In the rows, zero is written as 100.
Known rows, with every way that one mark hangs from another:
Z{Y}: 78 87 108 116 84 116 88 134 128 139 80 103 94 100 90 98 119 100 105 117 92 84 83 81 109
G{M{Y{L}} Z}: 107 86 78 87 131 68 108 95 153 101 64 83 104 81 78 81 117 79 106 82 85 137 80 121 110
L{D G}: 115 133 141 107 106 72 113 95 66 128 104 109 75 115 109 86 52 120 86 101 96 108 113 105 97
G{L M{Y{Z}}}: 90 85 89 87 112 91 105 107 142 100 21 67 108 86 102 96 116 59 88 100 105 114 60 138 90
G{Z}: 97 108 111 94 121 91 116 100 126 116 64 103 89 68 90 82 94 83 114 96 87 128 104 94 114
G{M}: 120 87 101 103 79 101 109 117 118 108 67 84 108 73 100 104 130 79 130 110 79 94 97 94 90
H{M}: 113 93 110 123 85 120 111 145 99 87 80 106 103 89 102 112 127 81 115 133 77 104 116 82 100
Z{D{L M{G H}} Y}: 111 81 69 97 77 141 71 94 79 95 147 107 125 97 95 126 130 127 88 103 153 71 96 82 76
D{L{G Y{Z}}}: 83 83 108 115 104 94 99 99 111 110 103 103 85 107 112 84 82 118 45 56 70 60 114 108 117
L{D Y}: 94 113 142 113 91 88 107 95 90 120 97 103 83 104 99 91 94 113 89 87 79 74 121 106 102
H{M{G{Z{D}} Y{L}}}: 106 90 63 110 133 101 87 116 86 64 90 93 112 91 74 121 111 86 90 99 118 140 94 99 110
L{G{M{H}} Y{Z}}: 100 106 106 102 62 103 118 108 128 92 100 107 103 88 103 92 115 81 130 84 56 55 103 104 98
Y{M{G H} Z}: 74 108 85 89 60 135 108 100 93 66 90 99 100 132 111 114 98 71 143 114 106 79 103 106 105
G{L M{H}}: 126 98 110 84 100 104 115 106 125 93 71 88 113 42 112 90 129 44 139 124 91 116 101 112 77
L{D G Y}: 106 128 151 110 104 66 107 90 71 129 113 110 79 104 109 86 60 127 76 81 79 82 125 103 103
Y{M}: 90 114 123 98 91 100 108 95 90 106 80 95 86 120 113 118 78 102 109 123 82 104 94 92 100
M{H Y{L{D G}}}: 114 136 120 94 127 75 125 79 100 93 136 108 77 151 99 62 65 111 84 101 100 127 107 135 103
M{G}: 104 83 85 101 85 114 98 119 89 96 75 84 109 84 107 98 118 80 128 108 113 102 117 89 104
L{G{Z{D{M}}} Y}: 104 133 127 97 124 67 98 63 71 129 110 123 91 74 97 122 59 152 82 80 88 107 84 70 92
D{L M{G H Y}}: 132 89 63 64 99 119 110 67 105 57 121 79 139 102 113 85 138 106 90 96 157 114 121 120 82
M{G{Z{D Y}} H}: 89 109 84 95 94 127 82 109 104 101 104 108 112 64 71 107 111 81 128 103 135 99 97 84 104
M{G{L} H}: 111 95 94 83 108 119 104 107 99 82 82 88 113 52 121 81 115 46 136 122 127 126 119 105 93

Rows:
89 104 59 73 70 132 117 89 118 64 86 92 119 133 104 97 134 91 129 105 140 101 86 118 91 -> D{M{G H Y{Z}}}
103 125 96 70 97 103 114 77 95 73 96 100 111 78 102 99 87 68 148 108 116 123 121 101 106 -> Y{M{G{Z} H}}
108 74 81 101 107 87 104 108 139 98 74 75 105 111 91 91 131 86 104 101 80 113 78 116 100 -> G{M{Y{L}}}
121 88 84 92 86 130 89 67 65 69 149 100 124 81 109 122 129 126 90 84 127 67 122 86 76 -> Z{D{L{Y} M{G H}}}
99 90 84 100 115 85 95 94 87 93 100 80 96 138 93 81 96 102 85 87 127 118 106 129 110 -> M{G Y{L{D}}}
89 74 81 129 101 91 73 148 90 119 116 127 101 87 73 100 111 93 96 90 111 104 114 93 123 -> H{M{G{Z{Y{L{D}}}}}}
87 86 78 110 71 125 63 113 68 129 103 104 111 101 91 144 117 136 108 116 141 78 66 61 83 -> Z{D{M{G}} Y}
88 81 61 108 78 130 101 142 106 57 57 81 122 119 96 111 134 69 103 111 120 99 101 113 110 -> H{M{G Y{Z}}}
97 145 122 95 136 79 107 66 78 96 137 128 68 119 95 115 27 116 104 106 76 134 83 90 103 -> Y{L{G{Z{D}}} M{H}}
127 115 138 106 88 56 105 93 76 125 107 99 97 82 106 98 82 115 92 78 73 71 119 107 89 -> L{D G{M} Y}
58 81 107 122 91 99 76 122 116 138 107 112 78 144 95 117 87 118 94 116 72 85 65 82 116 -> Z{Y{L M}}
68 108 112 120 87 126 78 105 99 110 138 120 75 152 86 133 85 115 107 130 81 79 60 80 99 -> Z{D Y{L M{H}}}
77 80 102 129 107 87 81 134 117 151 118 120 76 120 96 88 85 121 87 104 72 93 77 78 120 -> Z{Y{L{G}}}
78 110 117 109 96 94 92 107 107 124 148 127 80 143 106 100 66 116 106 122 72 91 79 86 111 -> Z{Y{L{G} M{H}}}
113 89 121 108 119 81 99 91 97 112 120 97 97 80 118 81 82 121 48 70 77 79 131 98 107 -> D{L{G Y}}
100 100 83 65 158 72 98 86 116 96 36 69 120 39 104 75 92 57 87 91 149 165 99 127 107 -> M{G{L Z} Y}
98 101 82 87 138 66 100 82 100 98 90 89 95 108 80 70 83 93 85 71 131 142 109 133 120 -> M{G{Z} Y{L{D}}}
97 102 90 101 82 144 108 78 97 80 122 115 90 135 98 121 107 125 82 96 111 77 82 101 79 -> Y{Z{D{L M{H}}}}
100 139 144 91 91 87 116 77 89 92 129 112 94 109 122 103 65 109 111 111 64 84 116 92 98 -> L{G Y{M{H}}}
127 105 116 89 101 93 114 67 96 96 156 117 109 87 126 84 100 137 77 84 89 81 131 93 88 -> D{L{G Y} M{H}}
107 67 61 116 103 111 94 138 100 65 92 85 120 112 99 102 137 78 102 116 107 121 110 101 112 -> H{M{G Y{L}}}
108 88 110 108 104 108 86 72 75 107 124 101 100 97 105 129 106 154 52 80 97 70 97 82 81 -> Z{D{L{Y} M}}
